What can hang from each mark:
z_713: z_195 z_661
z_832: z_129 z_195
z_195: z_417 z_713 z_913
z_129: z_832 z_913
z_913: z_129 z_195
z_417: z_195

Known rows, with every way that one mark hangs from another:
z_129{z_913{z_195}}: [ 0.12 -0.32 -0.08  0.25  0.07  0.08 -0.04  0.26  0.15  0.03 -0.03 -0.06
  0.23 -0.27  0.13 -0.07  0.01 -0.20]
z_129{z_832{z_195{z_417 z_713}} z_913}: [ 0.23 -0.18 -0.26 -0.12  0.06  0.02 -0.13  0.06  0.16  0.00 -0.11 -0.49
  0.14  0.09  0.26  0.03  0.30 -0.36]
z_913{z_129 z_195{z_417 z_713}}: [-0.28  0.06 -0.17  0.30 -0.46 -0.22 -0.43  0.36  0.31 -0.01  0.26 -0.33
  0.36  0.04  0.16 -0.13  0.08 -0.50]
z_913{z_129{z_832} z_195{z_417 z_713{z_661}}}: [-0.27  0.25 -0.29  0.30 -0.45  0.05 -0.26  0.27  0.29  0.09  0.20 -0.41
  0.27 -0.04  0.15  0.01  0.05 -0.49]
z_129{z_832{z_195{z_417 z_713{z_661}}} z_913}: [ 0.20 -0.07 -0.29 -0.03  0.09  0.17 -0.03  0.05  0.14  0.05 -0.02 -0.45
  0.13  0.01  0.22  0.05  0.18 -0.35]
z_913{z_129 z_195{z_417}}: [-0.15  0.01 -0.11  0.39 -0.38 -0.07 -0.34  0.29  0.37  0.02  0.21 -0.13
  0.41 -0.07  0.09 -0.04 -0.05 -0.38]
z_913{z_129 z_195{z_713}}: [-0.29 -0.17 -0.09  0.32 -0.36 -0.19 -0.24  0.38  0.23  0.05  0.14 -0.16
  0.25 -0.02  0.11 -0.14  0.06 -0.47]
z_129{z_832}: [ 0.04  0.08 -0.09 -0.12 -0.05  0.12  0.04 -0.10  0.01  0.05 -0.20 -0.18
 -0.10  0.00  0.06  0.13  0.14 -0.01]
z_913{z_129{z_832} z_195{z_417 z_713}}: [-0.24  0.12 -0.24  0.20 -0.49 -0.13 -0.39  0.28  0.32  0.03  0.11 -0.47
  0.28  0.04  0.21 -0.02  0.19 -0.52]
z_713{z_195}: [ 0.32 -0.17  0.05  0.26  0.03 -0.11  0.04 -0.06  0.10 -0.09  0.07 -0.12
  0.03  0.05  0.13 -0.03  0.06  0.08]
z_417{z_195{z_713 z_913{z_129{z_832}}}}: [ 0.06  0.07 -0.23  0.08 -0.22 -0.15 -0.16  0.26  0.14  0.09  0.10 -0.40
  0.08 -0.02  0.09 -0.17  0.26 -0.31]
z_832{z_129}: [-0.13 -0.08 -0.03  0.00  0.08  0.02 -0.11  0.08  0.03  0.08 -0.05  0.03
 -0.18  0.32 -0.20  0.13 -0.09 -0.14]
z_129{z_913}: [ 0.07 -0.24 -0.01  0.05  0.15  0.18 -0.01  0.09 -0.02  0.06 -0.07 -0.08
  0.09 -0.12  0.14  0.03  0.07 -0.13]
z_417{z_195}: [ 0.24 -0.08 -0.08  0.12 -0.05 -0.15  0.03  0.04  0.20 -0.03  0.06 -0.08
  0.00 -0.06 -0.04 -0.13  0.11 -0.03]
z_129{z_832{z_195} z_913}: [ 0.32 -0.40 -0.15 -0.02  0.19  0.17  0.08  0.01  0.15  0.07 -0.25 -0.20
  0.09 -0.05  0.15  0.09  0.18 -0.24]
z_417{z_195{z_713{z_661} z_913{z_129{z_832}}}}: [ 0.04  0.20 -0.28  0.18 -0.18  0.03 -0.04  0.25  0.12  0.16  0.20 -0.34
  0.06 -0.11  0.04 -0.15  0.12 -0.28]
z_713{z_195 z_661}: [ 0.28  0.04 -0.01  0.43  0.10  0.17  0.24 -0.09  0.06  0.02  0.23 -0.03
  0.01 -0.08  0.04  0.01 -0.15  0.12]
z_129{z_832{z_195{z_417}} z_913}: [ 0.33 -0.22 -0.22 -0.04  0.12  0.14 -0.06  0.01  0.21  0.01 -0.15 -0.34
  0.17  0.00  0.20  0.11  0.19 -0.26]

Rows:
[-0.12  0.04 -0.19  0.12 -0.22  0.11 -0.12  0.06  0.19  0.11  0.09 -0.27
  0.15  0.15  0.10  0.09  0.08 -0.44]
z_913{z_129{z_832{z_195{z_417 z_713{z_661}}}}}
[-0.11 -0.16 -0.18  0.11  0.03 -0.04 -0.31  0.32  0.17  0.05  0.05 -0.25
  0.04  0.21 -0.01  0.04  0.01 -0.39]
z_832{z_129{z_913{z_195{z_417 z_713}}}}
[ 0.12 -0.14 -0.14  0.23 -0.01  0.05 -0.18  0.25  0.23 -0.02  0.07 -0.20
  0.32 -0.22  0.18 -0.05  0.02 -0.22]
z_129{z_913{z_195{z_417}}}
[-0.12  0.07 -0.19  0.30 -0.42  0.02 -0.31  0.21  0.38  0.05  0.05 -0.28
  0.32 -0.06  0.14  0.07  0.06 -0.40]
z_913{z_129{z_832} z_195{z_417}}
[ 0.20 -0.35 -0.19  0.08  0.22 -0.03 -0.24  0.17  0.31  0.01  0.05 -0.14
  0.13  0.36 -0.09  0.09 -0.05 -0.40]
z_832{z_129{z_913} z_195{z_417}}
[-0.13 -0.20 -0.15  0.21  0.12  0.13 -0.10  0.32  0.11  0.14  0.05 -0.09
 -0.03  0.10 -0.09  0.04 -0.11 -0.35]
z_832{z_129{z_913{z_195{z_713{z_661}}}}}
[-0.13 -0.06 -0.20  0.20  0.06  0.10 -0.21  0.31  0.16  0.11  0.12 -0.20
  0.04  0.14 -0.05  0.06 -0.10 -0.38]
z_832{z_129{z_913{z_195{z_417 z_713{z_661}}}}}
[ 0.07 -0.19 -0.17  0.10 -0.03 -0.21 -0.16  0.31  0.15  0.04  0.17 -0.16
  0.25  0.13  0.04 -0.20  0.05 -0.39]
z_832{z_195{z_713 z_913{z_129}}}
[ 0.19  0.01 -0.19  0.18 -0.15  0.01 -0.08  0.20  0.20  0.11  0.05 -0.21
  0.12 -0.13  0.02 -0.08  0.13 -0.19]
z_417{z_195{z_913{z_129{z_832}}}}
[-0.31  0.18 -0.21  0.41 -0.42 -0.05 -0.30  0.35  0.29  0.06  0.37 -0.27
  0.34 -0.04  0.11 -0.10 -0.06 -0.48]
z_913{z_129 z_195{z_417 z_713{z_661}}}
[ 0.06 -0.01 -0.27  0.03 -0.11  0.04 -0.21  0.21  0.18  0.01 -0.08 -0.54
  0.18 -0.12  0.30  0.01  0.27 -0.33]
z_129{z_832 z_913{z_195{z_417 z_713}}}
[-0.02 -0.25 -0.06  0.12 -0.15  0.09 -0.05  0.04  0.19  0.11 -0.10 -0.08
  0.12  0.11  0.05  0.12  0.09 -0.35]
z_913{z_129{z_832{z_195}}}
[ 0.07  0.18 -0.35  0.06  0.12 -0.12 -0.25  0.29  0.21  0.06  0.33 -0.26
  0.10  0.38 -0.17 -0.07 -0.17 -0.37]
z_832{z_129 z_195{z_417 z_713{z_661} z_913}}
[-0.26  0.13 -0.14  0.04 -0.20 -0.07 -0.28  0.34 -0.07  0.12  0.18 -0.29
  0.16  0.06  0.14 -0.14  0.10 -0.34]
z_195{z_713 z_913{z_129}}
[-0.10 -0.07 -0.15  0.04 -0.26 -0.03 -0.23  0.07  0.21  0.06  0.01 -0.31
  0.16  0.22  0.14  0.08  0.19 -0.45]
z_913{z_129{z_832{z_195{z_417 z_713}}}}
[-0.06  0.12 -0.13  0.08 -0.13  0.20 -0.14  0.19  0.00  0.18 -0.02 -0.16
  0.16 -0.08  0.08  0.07  0.02 -0.20]
z_195{z_913{z_129{z_832}}}
[-0.02 -0.20 -0.14  0.17  0.07  0.06 -0.26  0.28  0.21  0.06  0.01 -0.14
  0.07  0.14 -0.06  0.09 -0.08 -0.31]
z_832{z_129{z_913{z_195{z_417}}}}
[ 0.10  0.04 -0.31 -0.05  0.08 -0.29 -0.37  0.31  0.24 -0.01  0.23 -0.32
  0.11  0.46 -0.11 -0.10 -0.03 -0.41]
z_832{z_129 z_195{z_417 z_713 z_913}}
[ 0.20 -0.57 -0.09  0.10  0.31  0.01 -0.06  0.18  0.23  0.07 -0.07  0.04
  0.02  0.29 -0.14  0.08 -0.07 -0.37]
z_832{z_129{z_913} z_195}
[ 0.17 -0.05 -0.23  0.10 -0.06  0.17 -0.14  0.15  0.23  0.03 -0.13 -0.38
  0.21 -0.22  0.24  0.07  0.16 -0.23]
z_129{z_832 z_913{z_195{z_417}}}
[ 0.16  0.23 -0.26  0.14 -0.04 -0.09  0.02  0.24  0.08  0.06  0.29 -0.26
  0.04 -0.15 -0.02 -0.26  0.05 -0.10]
z_417{z_195{z_713{z_661} z_913}}
[ 0.20  0.28 -0.36 -0.07 -0.02  0.01 -0.06  0.07  0.14  0.03  0.10 -0.41
  0.12  0.06  0.08 -0.03  0.08 -0.20]
z_129{z_832{z_195{z_417 z_713{z_661} z_913}}}
